What can hang from each mark:
Q_434: Q_297 Q_420 Q_604 Q_768 Q_985
Q_573: Q_434
Q_604: Q_434 Q_853
Q_768: Q_853
Q_95: Q_434 Q_853
Q_853: Q_95 Q_604 Q_768 Q_985
Q_297: Q_434
Q_985: Q_434 Q_853

Every row comes from one small tree of marks. The marks that hang from a mark follow it in brackets, in the order of their numbers. Every link used is in the known rows. Which tree was each row made from?
Known rows:
Q_297[Q_434[Q_604 Q_985]]: 25.0, 10.6, -2.0, 0.7, -7.3, -18.9, -2.5, -13.2, 34.7, 7.3, 0.7, 17.5, 13.5, 4.0, 13.2, 16.8, -4.5, -1.5, -33.6, 1.1, 3.2, 7.3, 11.3, 0.3, 5.5, 9.7
Q_297[Q_434[Q_604 Q_768[Q_853[Q_95 Q_985]]]]: 15.7, 9.2, -1.2, -9.2, -16.3, -9.0, 14.6, -9.7, 30.8, 13.2, -14.2, 19.0, 38.5, 5.5, 23.8, 30.8, 3.2, -19.3, -50.2, 11.0, 8.0, 19.6, 17.1, 30.9, 24.7, 2.7
Q_434[Q_297 Q_604[Q_853[Q_95]]]: 6.3, 2.1, 0.2, 8.2, -7.9, 7.2, -12.4, -6.5, 21.2, -17.3, -26.9, -4.6, 16.1, -7.3, 19.4, -6.3, -6.2, -6.1, -22.8, 7.3, 10.0, 11.5, 3.4, -20.5, 23.8, -13.2
Q_434[Q_297 Q_420 Q_604 Q_985[Q_853]]: 13.0, -2.4, -10.9, 6.9, -3.7, -1.1, -2.1, -20.0, 54.4, -7.7, -24.4, 5.3, 2.0, 5.2, 26.8, 13.2, 1.1, -8.6, -45.7, 13.7, -0.6, 5.3, 1.6, 11.5, 28.8, 2.3
Q_95[Q_853]: -10.2, -0.8, -6.5, 10.2, 9.2, -4.2, 4.8, 8.8, -3.4, 7.1, -4.0, -12.3, 10.0, 0.3, 7.6, 7.1, 0.8, -0.4, 4.9, -3.3, 5.6, 6.8, -2.1, 4.7, 15.9, 2.4
Q_573[Q_434[Q_420 Q_604 Q_768[Q_853[Q_95]] Q_985]]: 8.9, 0.5, -0.5, -10.9, -14.6, -7.9, 16.2, -34.3, 26.8, -6.8, -22.8, 18.3, -1.2, 14.5, 33.5, 27.0, 13.4, -33.6, -28.5, 11.3, -0.4, 17.8, 24.5, 54.1, 42.1, 2.9
Q_297[Q_434[Q_604[Q_853]]]: 0.9, 7.0, 15.0, 12.2, -8.8, -15.0, 0.2, -7.5, 30.1, 0.5, -9.8, 8.9, 13.8, 0.5, 13.7, 4.8, -10.6, 5.4, -18.9, -1.9, 21.9, 10.8, 2.8, 6.6, 14.6, 12.8
Q_434[Q_420 Q_985]: 8.7, -3.1, 1.1, 0.5, -4.2, -4.4, 1.9, -18.1, 12.7, -5.6, 3.5, 9.3, -11.6, -3.6, 13.3, 17.3, 8.3, -7.0, 0.5, 12.4, -4.6, 2.5, 7.6, 10.2, 12.9, 3.3
Q_853[Q_768]: 4.7, -2.1, 4.4, -1.4, -1.8, 5.0, 12.4, 3.4, 14.6, 8.7, -5.3, -1.7, 24.2, -6.3, -8.9, 0.0, 3.4, 1.8, -9.3, -4.2, 13.0, -6.4, -4.2, 9.7, 0.3, 3.4
Q_573[Q_434[Q_985[Q_853]]]: 9.1, -1.4, -8.3, 12.8, 3.0, -19.3, 9.1, -6.2, 26.3, 21.4, -19.5, -0.7, 12.7, 18.2, 0.5, 10.5, 20.9, -20.6, -9.4, -13.6, -1.0, 9.3, 11.7, 16.2, 21.1, -0.5
Q_853[Q_604 Q_985]: 6.8, -3.5, 5.6, -7.8, -11.5, 6.0, 2.0, 11.0, -3.9, 0.3, -12.4, -7.3, 17.7, 1.4, 15.1, 8.6, -0.1, 0.1, -9.4, -0.4, 8.4, 2.4, 9.1, -6.2, 2.0, -6.5
Q_985[Q_434]: -2.4, 4.5, 0.2, 1.7, 2.1, -4.9, -11.8, -0.2, 19.9, 19.6, 4.6, -2.6, -2.0, 4.3, -13.6, -2.1, 6.7, -0.2, -1.5, -13.8, 4.4, 13.4, -2.6, 4.0, 4.9, -0.5
Q_95[Q_434[Q_297 Q_420 Q_768 Q_985[Q_853[Q_604]]]]: 5.4, -11.0, -17.5, -8.8, 4.8, 3.8, -7.2, -27.9, 50.5, 13.1, -7.1, -10.0, -20.9, 10.5, 11.7, 7.5, 28.3, -9.5, -24.6, 8.8, -10.7, 6.6, -3.7, 24.2, 28.5, 1.0
Q_434[Q_297 Q_420 Q_604 Q_768 Q_985[Q_853[Q_95]]]: 21.9, -4.6, -17.4, -3.7, -8.0, 2.7, 2.0, -31.5, 52.1, -9.2, -22.1, 5.2, 11.2, 1.5, 35.4, 17.7, 13.4, -23.3, -38.3, 24.5, -6.9, 13.0, 8.9, 22.3, 40.9, -5.4
Q_95[Q_853[Q_604[Q_434[Q_297 Q_420]] Q_768 Q_985]]: -8.7, -7.6, -0.5, -0.4, -9.9, 20.6, 11.0, 16.2, 22.5, 27.6, -25.5, -11.1, 27.2, 12.6, 2.2, 12.9, 10.7, 6.1, -4.8, -12.1, 24.0, 4.8, -12.1, 22.1, 26.3, 0.4
Q_434[Q_297 Q_420 Q_604[Q_853[Q_95]]]: -0.3, -2.4, 7.5, 8.6, -13.1, 11.5, -10.4, -17.9, 24.2, -27.7, -26.4, -1.1, -0.7, -8.9, 27.0, 3.1, -6.7, -6.2, -14.8, 16.3, 13.0, 14.0, 0.2, -5.4, 31.7, -8.2
Q_768[Q_853[Q_95[Q_434[Q_985]]]]: 7.2, 10.5, -10.8, -6.7, 2.8, -13.8, -9.1, -17.6, 6.7, 13.2, -6.8, -11.0, -8.7, 1.8, 5.4, 9.3, 22.4, -17.1, -18.6, 4.8, -15.4, 23.6, 8.7, 4.8, 22.2, -10.1
Q_573[Q_434[Q_985]]: 12.9, -0.3, -4.4, 5.1, -0.8, -13.2, 5.7, -6.3, 15.5, 15.1, -3.4, 9.8, 2.6, 12.7, -6.0, 11.4, 14.0, -16.5, -2.9, -13.3, -2.4, 1.0, 13.2, 5.1, 8.3, -0.1
Q_985[Q_434 Q_853]: -8.1, 4.1, -4.1, 9.0, 6.1, -11.6, -6.5, 1.1, 31.7, 25.8, -9.5, -14.8, 9.7, 10.3, -7.2, -3.5, 14.1, -4.6, -7.6, -15.3, 6.9, 22.3, -4.6, 14.9, 17.5, 1.4
Q_853[Q_604[Q_434]]: -10.5, 3.1, 5.9, -13.8, -11.7, 7.1, -8.5, 2.4, -15.1, 6.9, -12.5, -8.5, -8.7, 23.2, 4.6, -15.9, 2.4, 4.8, 21.4, -11.6, 3.8, 10.3, -1.6, 7.9, 1.1, -1.3
Q_573[Q_434[Q_297 Q_420 Q_604 Q_768[Q_853[Q_95]] Q_985]]: 13.6, -4.3, -12.8, -8.1, -8.5, 2.2, 8.4, -33.7, 44.9, -3.7, -23.7, 23.2, -1.0, 16.3, 23.0, 23.6, 16.3, -35.0, -46.3, 11.2, -5.2, 12.3, 20.4, 36.5, 41.6, -4.1
Q_853[Q_95 Q_604[Q_434[Q_420]] Q_768 Q_985]: 2.9, 1.1, 18.0, -15.4, -31.2, 17.5, 7.9, 2.3, -3.1, 9.9, -26.1, -10.9, 26.0, 5.9, 13.0, 9.6, 10.8, -1.4, 17.3, -2.8, 20.3, 15.8, -0.5, 21.8, 16.8, -7.4

Write each row's tree:
-1.9, -1.3, 0.6, -4.6, -7.4, 2.0, -7.9, -3.2, -11.3, -12.1, -27.6, -29.3, 15.3, 10.2, 28.4, -8.4, 10.0, -10.3, 6.2, 4.4, 3.1, 25.7, 10.1, -8.0, 18.4, -16.1 -> Q_985[Q_853[Q_95 Q_604]]
2.1, 4.1, 1.2, -2.8, -10.4, -4.2, -0.6, -16.8, 9.6, 13.0, -0.2, 11.1, -18.7, 13.5, 3.3, 9.6, 13.2, -3.0, 18.2, 0.3, -5.9, 8.3, -1.2, 25.6, 16.1, 6.2 -> Q_604[Q_434[Q_420 Q_985]]
-14.2, -0.1, -8.9, -12.8, -2.9, 13.5, -10.3, -1.1, 1.7, 12.7, -21.8, -1.7, -9.6, 32.8, -0.2, -16.7, 10.3, -4.6, -15.8, -9.3, -1.2, 14.0, -0.9, 5.3, 12.9, -6.6 -> Q_768[Q_853[Q_604[Q_434[Q_297]]]]
11.1, -4.7, 15.5, 14.1, -22.1, 10.6, 13.4, -1.4, 50.8, 3.3, -40.9, 4.8, 41.3, -7.6, 8.9, 22.4, 2.6, -13.3, -31.2, -5.2, 33.3, 4.6, 3.1, 16.6, 35.7, -5.5 -> Q_573[Q_434[Q_297 Q_420 Q_604[Q_853[Q_95 Q_768 Q_985]]]]
8.2, -3.4, 7.7, -14.8, -12.9, 13.2, 1.7, 0.7, -9.8, -11.1, -18.5, -19.4, 28.9, -4.1, 14.4, -7.7, 6.7, -4.0, 2.8, 0.7, 13.5, 10.2, 7.4, -9.1, 4.7, -13.2 -> Q_853[Q_95 Q_604 Q_768]
7.5, -2.2, 13.8, 13.8, -9.2, -0.1, 23.1, 12.6, 24.1, 16.7, -18.5, -2.1, 48.5, -18.0, -0.9, 12.4, 8.2, -0.3, -13.5, -4.7, 28.0, -4.1, 0.5, 11.1, 17.8, 1.7 -> Q_604[Q_853[Q_768 Q_985]]
-7.7, 0.1, 13.5, -11.7, -23.1, 9.8, 0.4, 3.7, -3.4, 8.6, -15.2, -0.7, -5.4, 17.0, 13.1, 9.2, 3.2, 4.8, 17.6, -5.0, 10.8, 10.5, -1.5, 22.5, 11.1, 1.4 -> Q_853[Q_604[Q_434[Q_420]] Q_985]
-9.9, 8.9, -3.0, -6.6, 1.6, -4.6, -9.9, -10.3, -3.0, 9.2, -9.6, -17.2, -13.4, 4.8, 0.0, 1.1, 13.3, -9.7, -11.4, 0.3, -8.2, 22.8, -0.3, 10.2, 16.1, -8.2 -> Q_768[Q_853[Q_95[Q_434]]]
0.2, 3.8, 10.5, 17.6, -4.4, -10.7, -1.4, 10.2, 30.2, 28.0, -10.7, -3.7, 24.1, -6.5, -7.5, 10.8, 11.9, -2.9, -6.5, -14.6, 19.6, 17.0, 0.8, 5.5, 21.4, -1.5 -> Q_604[Q_853[Q_985[Q_434]]]
9.4, -5.6, -2.5, -12.1, -13.2, 17.6, -1.4, -12.9, 28.5, 13.5, -13.9, 4.4, 4.1, 14.7, -1.1, -2.5, 19.0, -0.2, -5.4, -5.0, 7.6, 0.9, -4.2, 9.9, 14.4, -1.1 -> Q_853[Q_604[Q_434[Q_297 Q_420 Q_985]] Q_768]
-5.0, 5.7, 5.5, -15.8, -17.0, 8.3, -14.5, -0.2, -26.5, 0.2, -16.6, -17.0, -2.1, 20.4, 11.7, -15.9, 7.3, -2.2, 30.6, -7.8, 1.6, 23.2, 3.7, -3.8, 7.8, -13.9 -> Q_853[Q_95 Q_604[Q_434]]
-12.9, -7.8, 7.2, -15.1, -5.7, 1.4, 11.4, -24.2, 14.7, -0.1, 2.3, 15.5, -9.1, 19.4, 20.8, 15.2, 11.8, -10.5, -16.0, 10.9, 6.0, 15.2, 11.7, 42.1, 19.9, 13.8 -> Q_297[Q_434[Q_420 Q_768[Q_853[Q_604]]]]
11.7, -5.3, 7.6, 1.1, -8.7, -8.4, 13.2, -17.9, 41.8, 11.6, -13.1, -2.5, 27.3, 7.1, 17.2, 17.2, 19.4, -5.4, -16.4, 0.5, 18.6, 15.1, 7.6, 21.2, 21.4, 10.9 -> Q_297[Q_434[Q_420 Q_985[Q_853[Q_604 Q_768]]]]
8.2, 4.9, 6.6, -9.4, -20.9, -4.5, 17.7, -20.0, 33.8, 4.0, -12.7, 23.0, 22.1, 4.3, 32.2, 39.1, 2.3, -17.5, -42.8, 18.9, 10.3, 21.9, 14.7, 47.4, 32.9, 8.0 -> Q_297[Q_434[Q_420 Q_604 Q_768[Q_853[Q_95 Q_985]]]]
11.8, 5.1, -7.1, 8.3, 2.3, -7.9, -16.8, -14.5, 51.3, 8.9, -13.6, -3.5, -6.5, -5.2, 3.1, 0.3, 3.7, -0.2, -40.5, -1.7, 1.7, 1.8, -3.9, -6.7, 21.8, -0.8 -> Q_95[Q_434[Q_297 Q_604[Q_853] Q_985]]
-8.6, -5.0, 1.6, 1.4, -11.3, 15.2, -2.3, -20.7, 19.2, 7.5, -9.5, 6.5, -9.4, 6.5, 4.2, 0.3, 22.4, -12.6, 21.0, 7.4, 2.4, 14.5, -6.8, 23.6, 37.5, -5.0 -> Q_604[Q_434[Q_297 Q_420 Q_768] Q_853[Q_95]]
-10.1, -2.2, -3.5, -0.9, -6.7, 14.4, -9.9, -8.0, 16.9, 13.0, -4.1, 10.3, -23.7, 16.3, -12.6, -2.2, 6.5, 2.4, 7.3, -3.5, -2.1, 2.3, -15.4, 12.8, 9.1, 1.2 -> Q_604[Q_434[Q_297 Q_420]]
-2.1, -1.2, -10.3, -11.1, -14.3, 15.2, 9.1, -12.9, 20.6, 22.7, -16.2, 16.4, 4.2, 15.5, 4.0, 20.2, 24.3, -21.9, -16.0, 8.7, -5.9, 15.3, 0.4, 38.2, 34.8, -8.0 -> Q_604[Q_434[Q_297 Q_420 Q_768[Q_853[Q_95 Q_985]]]]
-4.1, 1.5, -18.1, -13.8, -2.9, 11.8, -0.8, -12.9, 11.0, 21.5, -12.0, 8.2, 1.6, 22.4, -4.9, -4.2, 24.4, -21.6, -12.4, 0.7, -11.7, 15.6, 0.2, 23.1, 25.4, -10.7 -> Q_604[Q_434[Q_297 Q_768[Q_853[Q_95]]]]
-0.2, 6.2, -2.2, -6.3, -2.4, -9.3, -8.1, -29.1, 9.6, 4.0, -5.7, -7.0, -23.5, 0.8, 14.0, 17.8, 22.0, -16.6, -10.7, 12.5, -12.1, 25.7, 6.1, 19.7, 28.6, -5.2 -> Q_768[Q_853[Q_95[Q_434[Q_420 Q_985]]]]
-2.6, -7.9, -9.4, -3.4, 4.5, 10.2, -7.4, -17.1, 50.7, 18.0, 11.1, 14.1, -13.9, 1.8, -15.1, 7.2, 16.5, -8.1, -15.3, -1.0, -1.1, 4.7, -9.4, 24.0, 17.3, 3.3 -> Q_985[Q_434[Q_297 Q_420 Q_768]]
-1.6, -8.3, -19.1, -7.5, 9.7, 9.1, 8.3, -11.1, 27.8, 10.3, -2.7, 15.3, 2.1, 8.8, -3.1, 2.5, 15.3, -16.8, -39.7, 8.2, -9.7, -3.1, 3.0, 19.3, 17.1, -0.4 -> Q_434[Q_297 Q_768[Q_853]]
5.9, -0.5, -6.0, 3.7, -2.5, 3.5, -4.8, -0.1, 35.6, 3.6, -18.7, 9.5, 0.7, 15.8, -5.4, 0.1, -9.4, -5.8, -34.1, -15.0, 6.4, -6.0, 0.4, 2.5, 5.4, -1.1 -> Q_573[Q_434[Q_297 Q_604]]
3.1, -1.0, 12.5, 8.9, -11.2, 9.9, 5.6, -3.0, 67.4, 15.2, -23.3, -3.2, 15.9, -16.0, -1.2, 16.5, -1.9, 9.3, -46.8, -2.1, 28.2, -6.5, -18.1, 23.5, 24.9, 8.4 -> Q_95[Q_434[Q_297 Q_420 Q_604[Q_853[Q_768 Q_985]]]]
15.8, 6.5, -7.4, 4.5, -3.2, -15.2, 4.1, -10.3, 33.5, -0.9, -24.2, -4.0, 18.0, 5.3, 28.3, 6.8, 0.1, -8.2, -33.5, 5.7, 1.8, 8.9, 8.8, 14.9, 21.4, 3.9 -> Q_434[Q_604 Q_985[Q_853]]
4.7, 5.0, -13.9, -2.7, 0.7, 3.4, -9.7, 1.3, 21.7, 25.6, -16.1, -8.3, 6.9, 0.8, -9.5, 14.2, 17.0, -12.9, -41.0, -0.5, -7.3, 15.4, -1.6, -7.6, 18.3, -17.5 -> Q_768[Q_853[Q_95[Q_434[Q_297]] Q_985]]
24.2, -0.7, -7.7, 3.4, -11.2, 5.2, 5.3, -20.9, 56.5, -4.9, -34.1, -4.2, 32.1, -6.3, 25.6, 14.4, 10.2, -14.4, -45.3, 14.1, 9.8, 11.8, 2.8, 10.2, 34.8, -6.1 -> Q_434[Q_297 Q_420 Q_604 Q_985[Q_853[Q_95 Q_768]]]
